Every row comes from one small tree of marks. The marks that hang from a mark follow it in brackets, in alphabetical order. Every link used is in the known rows. Which tree was each row made from?
Known rows:
K[D X[C W]]: [+1.10,+0.21,-0.47,-0.51,-0.44,-0.55,+1.16,-1.34,+0.05,+0.95,-0.51,+0.92,+3.68,-1.35,+0.75,-0.45,-0.46,+6.96,-1.61,-2.18]
F[K]: [+0.88,-0.46,+0.60,-0.29,-1.21,-0.55,-0.21,-0.49,-0.61,+0.94,+0.24,+1.11,+0.37,+0.05,+0.94,+0.78,-0.22,+0.21,-1.32,+0.54]
C[X[K[D]]]: [-1.76,+1.52,-0.47,+1.35,-0.93,+0.77,+1.35,+1.48,+0.36,-0.90,+0.13,+0.02,+0.39,+0.11,+1.01,-0.87,+0.41,-0.21,-2.89,-0.46]
Y[C[X] E R]: [-1.25,+2.33,-0.06,+1.16,+1.35,+0.58,+1.03,+2.98,+2.11,+3.86,+0.53,-2.97,-1.43,+0.35,-2.53,+0.66,+0.41,-0.71,-1.21,+0.46]
X[W]: [+0.52,+0.93,-0.37,-0.53,-0.48,+0.24,+0.18,-0.23,-0.50,+1.36,+0.13,+0.43,-0.25,-0.29,+0.55,-0.20,+0.25,+1.40,+0.27,-1.71]
E[Y[C[X[W]] R]]: [-0.84,+3.14,-1.42,-0.75,+0.07,+2.44,+0.96,+2.89,+1.48,+4.86,+0.66,-2.70,-1.16,+0.38,-2.05,+0.23,+0.57,+1.27,-0.80,-2.71]
E[Y[C]]: [-0.06,+0.36,-0.72,-0.68,+0.27,+1.05,+0.08,+1.11,+0.50,+0.82,+0.55,-2.03,+0.23,+0.56,-1.72,+0.33,-0.63,+0.42,+0.03,+0.14]
K[D X]: [+0.16,-1.05,+0.07,+0.19,+0.11,-0.60,+0.68,-0.96,+0.51,-1.24,+0.11,+0.28,+2.20,-1.12,+0.49,-0.64,-1.54,+4.11,-0.67,-0.01]
C[X[K] Y[E]]: [-0.76,+3.43,-1.07,+2.07,+0.80,-0.51,+1.53,+1.39,+0.08,+0.11,+0.73,-0.13,-0.44,+0.12,+1.42,+0.13,+1.33,-1.58,-2.39,+0.31]
E[Y]: [+0.41,+0.30,-1.39,-0.79,-0.20,+0.38,+0.13,-0.07,+0.05,+0.24,+0.30,-1.03,-0.16,+0.56,-0.05,+0.47,+0.70,+0.59,+0.09,-0.67]
E[Y[C[X[W]]]]: [-0.09,+2.67,-1.36,-0.63,-0.11,+1.54,+0.65,+1.67,+0.21,+3.09,+0.37,-1.62,-0.12,+0.78,-2.05,+0.02,+0.48,+1.33,-1.19,-2.47]
C[X[K W]]: [-0.50,+3.07,-1.26,+0.94,-0.98,+1.02,+1.17,+0.92,-0.52,+1.07,+0.30,+0.79,-0.15,+0.62,+0.76,-0.82,+1.47,-1.65,-0.55,-2.15]
C[Y]: [-0.20,+0.98,+0.28,-0.02,+0.76,+0.18,+0.12,+0.32,-0.15,-0.09,+0.22,+0.29,-0.15,-1.01,+1.17,+0.02,-0.88,+1.40,-1.61,+0.02]
D[K[X[C]]]: [+0.64,-0.42,+0.36,+0.71,+0.05,+0.05,+0.72,-1.71,-0.18,+1.13,-0.57,+1.50,+1.76,-0.89,+0.38,-0.07,+1.38,+1.19,+0.29,-0.56]
Y[E R]: [-0.20,+0.94,-0.56,+0.51,+0.82,-0.29,+0.72,+1.05,+1.43,+2.32,+0.54,-1.88,-1.50,-0.07,+0.04,+0.95,+0.85,+0.19,+0.26,+0.81]
Y[C[X[W]] E R]: [-0.68,+3.31,-0.49,+0.61,+0.87,+0.71,+1.23,+2.74,+1.54,+5.12,+0.67,-2.49,-1.67,+0.08,-1.94,+0.42,+0.55,+0.63,-0.94,-1.23]
C[X]: [-0.66,+1.31,-0.23,+0.60,+0.06,+0.01,+0.36,+0.80,+0.34,+1.12,-0.31,-0.07,-0.28,+0.42,-0.74,-0.08,+1.09,-0.51,-1.32,-1.05]
W[X[C[Y[E]] K]]: [+0.55,+3.15,-0.63,+2.24,+0.57,+0.23,+1.65,+0.97,+0.12,-0.62,+0.30,-0.11,+1.59,+0.20,+2.25,+1.14,+0.88,-0.28,-1.09,+0.47]
E[Y[C[X] R]]: [-1.18,+2.19,-1.06,-0.11,+0.40,+2.40,+0.83,+3.05,+2.02,+3.76,+0.52,-3.28,-1.13,+0.54,-2.58,+0.46,+0.39,-0.11,-0.69,-1.10]
K[X[W]]: [+1.26,+0.47,-0.85,-0.02,+0.00,-0.40,+0.51,-1.46,-0.26,+0.66,+0.21,+1.02,+1.51,-0.61,+0.31,-0.49,-0.47,+2.70,+1.85,-1.63]
E[Y[C R]]: [-0.65,+0.80,-0.64,-0.89,+0.28,+2.17,+0.42,+2.28,+1.74,+2.77,+0.82,-3.07,-0.58,+0.19,-1.77,+0.51,-0.59,+0.56,+0.66,+0.16]
W[X[C K]]: [+0.10,+1.86,-0.47,+1.66,-0.78,+1.51,+1.16,+0.76,+0.18,-0.97,-0.28,+0.25,+1.91,+0.98,+1.05,+0.46,+1.03,-1.69,+0.52,-0.42]
C[X[K W] Y[E]]: [-0.44,+4.47,-1.46,+1.69,+0.35,-0.29,+1.72,+1.15,-0.56,+1.32,+0.82,+0.36,-0.66,-0.06,+1.88,-0.09,+1.41,-0.38,-2.29,-1.22]
K[D]: [-0.57,-0.44,+0.46,-0.16,-0.29,+0.11,+0.28,+0.39,+0.23,-0.81,+0.06,-0.14,+0.58,-0.74,+0.68,-0.26,-1.02,+2.72,-2.33,+0.12]
X[C K W]: [+0.59,+1.88,-0.97,+0.02,-1.30,+0.42,+1.11,+0.01,-0.60,+1.13,-0.13,+0.93,+1.78,+0.18,+1.29,-0.57,+1.29,+0.39,-0.47,-1.70]

Write each row's tree:
[+0.85,+1.53,+0.27,+0.20,+0.31,+0.56,+1.01,-1.60,-0.91,+2.30,-0.17,+2.33,+1.73,-2.29,+2.04,-0.16,+0.66,+3.78,-1.26,-2.10] | D[K[X[C[Y] W]]]
[+0.05,+1.37,-0.44,-0.23,-1.59,+0.50,+1.46,+0.24,-0.38,+0.40,-0.09,+0.72,+2.23,-0.56,+1.88,-0.73,+0.39,+2.96,-2.86,-1.59] | X[C K[D] W]
[+0.40,+0.39,+0.00,+0.36,-0.21,+0.79,+0.55,-1.77,-0.74,+1.26,+0.31,+1.92,-0.02,-1.10,+1.28,-0.36,+0.49,+0.99,+1.37,-1.61] | D[K[X[W]]]
[+1.04,+1.10,-0.06,-0.50,+0.23,-0.59,+1.35,-0.93,-0.03,+1.00,-0.18,+1.19,+3.77,-2.40,+1.65,-0.41,-1.28,+8.30,-3.42,-2.26] | K[D X[C[Y] W]]
[-0.37,+3.24,-0.43,+0.04,+0.30,+0.55,+0.72,+0.96,-0.45,+2.20,+0.08,+0.62,-0.52,-0.89,+0.77,-0.13,+0.36,+2.28,-2.74,-2.65] | C[X[W] Y]
[+1.89,+0.56,-0.79,-0.24,-0.01,-0.74,+0.87,-1.70,-0.14,+1.82,-0.55,+1.22,+3.08,-0.55,-0.14,-0.33,+0.62,+4.17,+0.44,-2.38] | K[X[C W]]
[+0.35,+2.88,-0.16,+1.30,+1.41,+0.66,+1.39,+1.69,+1.59,+2.64,+0.05,-1.54,+0.07,-0.55,+1.20,+1.95,+0.63,+2.19,-1.58,-0.12] | W[X[C[Y[E R]]]]
[-1.13,+1.13,-0.01,+1.59,-0.96,+1.85,+1.16,+1.32,+0.47,-2.66,+0.55,-0.09,+0.76,+0.29,+2.18,+0.09,-0.85,-0.27,-0.35,+0.53] | W[X[K[D]]]
[-0.93,+3.05,-0.46,+1.26,+1.43,-0.07,+1.28,+2.21,+1.52,+3.37,+0.57,-1.63,-1.88,-0.64,+0.45,+0.87,+1.11,+0.76,-2.81,-0.41] | C[X Y[E R]]
[+2.72,+0.23,-0.19,-0.65,-1.31,-1.38,+0.64,-2.16,-0.91,+2.74,-0.35,+2.23,+3.62,-0.53,+0.85,+0.40,+0.38,+4.39,-0.73,-1.83] | F[K[X[C W]]]
[-1.36,+3.48,-0.43,+0.84,-0.70,+1.11,+1.63,+1.60,-0.32,+0.28,+0.56,+0.91,+0.28,-1.12,+2.65,-0.90,-0.33,+2.66,-4.33,-2.04] | C[X[K[D] W] Y]
[+1.10,-1.38,+0.60,-0.06,-1.11,-1.30,+0.49,-1.39,-0.03,-0.39,+0.39,+1.31,+2.56,-1.14,+1.44,+0.23,-1.72,+4.09,-1.97,+0.49] | F[K[D X]]
[-1.32,+2.93,-0.49,+2.00,+0.48,-0.40,+1.83,+1.74,+0.32,-0.60,+0.72,-0.41,+0.02,-0.56,+2.00,-0.03,+0.31,+1.02,-4.77,+0.36] | C[X[K[D]] Y[E]]
[-0.30,+1.74,-0.16,+0.48,+1.41,-0.34,+0.90,+1.42,+1.32,+2.37,+0.75,-1.45,-1.51,-1.12,+1.11,+0.95,+0.06,+1.29,-1.49,+0.83] | C[Y[E R]]
[+1.57,-0.38,+0.24,-0.54,-1.47,-0.99,+0.63,-1.56,-0.55,+0.90,+0.51,+1.82,+2.42,-1.23,+2.02,+0.03,-1.57,+5.61,-1.74,-1.01] | F[K[D X[W]]]
[+1.12,+1.47,-0.70,+0.69,+1.71,-1.51,+1.57,-0.02,+1.54,+2.69,+0.17,-0.91,+1.98,-1.38,+0.42,+0.76,+0.42,+3.98,-1.16,-0.12] | K[X[C[Y[E R]]]]
[-0.46,+0.45,-0.11,+0.42,-1.14,+0.39,+1.27,+0.58,+0.23,-0.85,-0.22,+0.18,+2.44,-0.27,+1.41,-0.66,+0.17,+1.78,-2.92,+0.08] | X[C K[D]]
[-0.07,+2.35,-0.17,-0.08,-0.89,+0.70,+1.56,+0.65,-0.57,+0.34,+0.13,+1.05,+2.26,-1.60,+3.01,-0.66,-0.51,+4.46,-4.33,-1.54] | X[C[Y] K[D] W]
[+2.78,+1.13,+0.03,-0.60,-0.69,-1.25,+0.77,-1.85,-1.04,+2.68,-0.05,+2.55,+3.49,-1.61,+1.94,+0.56,-0.63,+5.66,-2.32,-1.73] | F[K[X[C[Y] W]]]
[-0.16,+2.71,-0.75,+1.13,+0.70,+0.09,+1.81,+1.64,+1.05,+2.11,+0.56,-1.02,+0.33,-0.66,+1.77,+0.58,+1.28,+0.39,-2.00,+0.59] | X[C[Y[E R]] K]
[-1.40,+4.37,-0.96,+0.88,-0.31,+2.03,+1.67,+2.42,+0.53,+2.99,+0.80,-0.04,-1.12,-0.76,+1.84,-0.52,+0.68,-0.25,-1.66,-2.16] | C[X[K W] Y[R]]
[-1.70,+2.81,-1.68,+0.71,-0.33,+2.99,+1.42,+3.46,+1.78,+2.52,+1.01,-3.01,-0.78,+1.20,-1.53,-0.19,+0.67,-2.50,-0.04,-0.44] | E[Y[C[X[K]] R]]
[-0.15,+1.08,+0.68,+0.77,+0.79,+1.27,+1.23,-0.16,+0.88,+3.12,-0.09,+0.72,+0.95,-2.26,+1.50,+0.22,+0.52,+2.38,-1.09,-0.66] | D[K[X[C[Y[R]]]]]
[-1.67,+3.54,-0.64,+0.96,-0.47,+2.68,+1.47,+3.25,+1.17,+3.67,+0.84,-1.44,-1.02,+0.38,-0.96,-0.85,+0.04,-1.92,+0.00,-1.51] | Y[C[X[K W]] R]
[-0.60,+1.34,+0.21,+0.38,-0.40,+0.54,+1.38,+0.90,+0.10,-0.88,+0.02,+0.68,+2.31,-1.30,+2.41,-0.61,-0.52,+3.15,-4.43,+0.06] | X[C[Y] K[D]]
[-0.82,+3.12,-0.34,+1.56,-0.07,+2.73,+1.60,+2.25,+1.22,+0.95,+0.23,-0.48,+0.86,-0.35,+2.18,+0.62,+0.22,-0.23,-0.61,-0.39] | W[X[C[Y[R]] K]]
[+0.32,+1.91,-0.19,+0.35,+1.25,-0.51,+1.24,+1.18,+1.27,+3.14,+0.03,-1.47,+0.26,-1.18,+0.60,+1.21,+0.92,+2.72,-2.66,-0.08] | X[C[Y[E R]]]
[-0.54,+0.89,+0.12,+0.61,+1.24,+0.30,+0.68,+2.15,+1.75,+2.90,+0.85,-2.83,-1.08,+0.02,-1.72,+0.72,-0.57,-0.30,+0.25,+1.49] | Y[C E R]
[-0.09,+1.74,-0.18,+0.83,-0.23,+0.44,+1.08,+0.55,-0.36,-0.12,-0.02,+0.75,+2.10,-0.48,+1.74,-0.38,+0.47,+0.33,-2.14,-0.22] | X[C[Y] K]
[+0.55,+0.14,+0.31,+0.04,+0.68,-0.94,+1.18,-0.75,+0.45,-0.14,-0.35,+0.73,+3.88,-2.12,+1.23,-0.21,-1.45,+7.01,-3.48,-0.68] | K[D X[C[Y]]]
[-0.62,+1.75,-1.01,-0.04,+0.29,+1.27,+0.45,+2.00,+0.71,+1.92,+0.27,-2.15,+0.03,+0.96,-2.61,+0.35,+0.32,-0.28,-1.16,-0.93] | E[Y[C[X]]]
[+1.59,-1.28,+0.51,-0.26,-1.29,-1.41,+0.74,-1.52,+0.06,+0.76,-0.45,+1.42,+4.15,-1.02,+1.01,+0.39,-0.88,+5.81,-3.11,-0.01] | F[K[D X[C]]]
[-0.63,+1.24,-0.52,+0.11,-1.40,+0.71,+1.12,+0.58,-0.54,-0.74,+0.60,+0.54,+0.57,-0.56,+2.34,-0.98,-0.47,+1.70,-1.38,-0.96] | X[K[D] W]
[-0.54,+1.25,-0.12,+1.36,-1.07,+1.58,+1.50,+1.09,+0.47,-1.73,-0.26,+0.06,+2.32,+0.19,+1.89,+0.22,+0.00,+1.16,-1.75,-0.15] | W[X[C K[D]]]
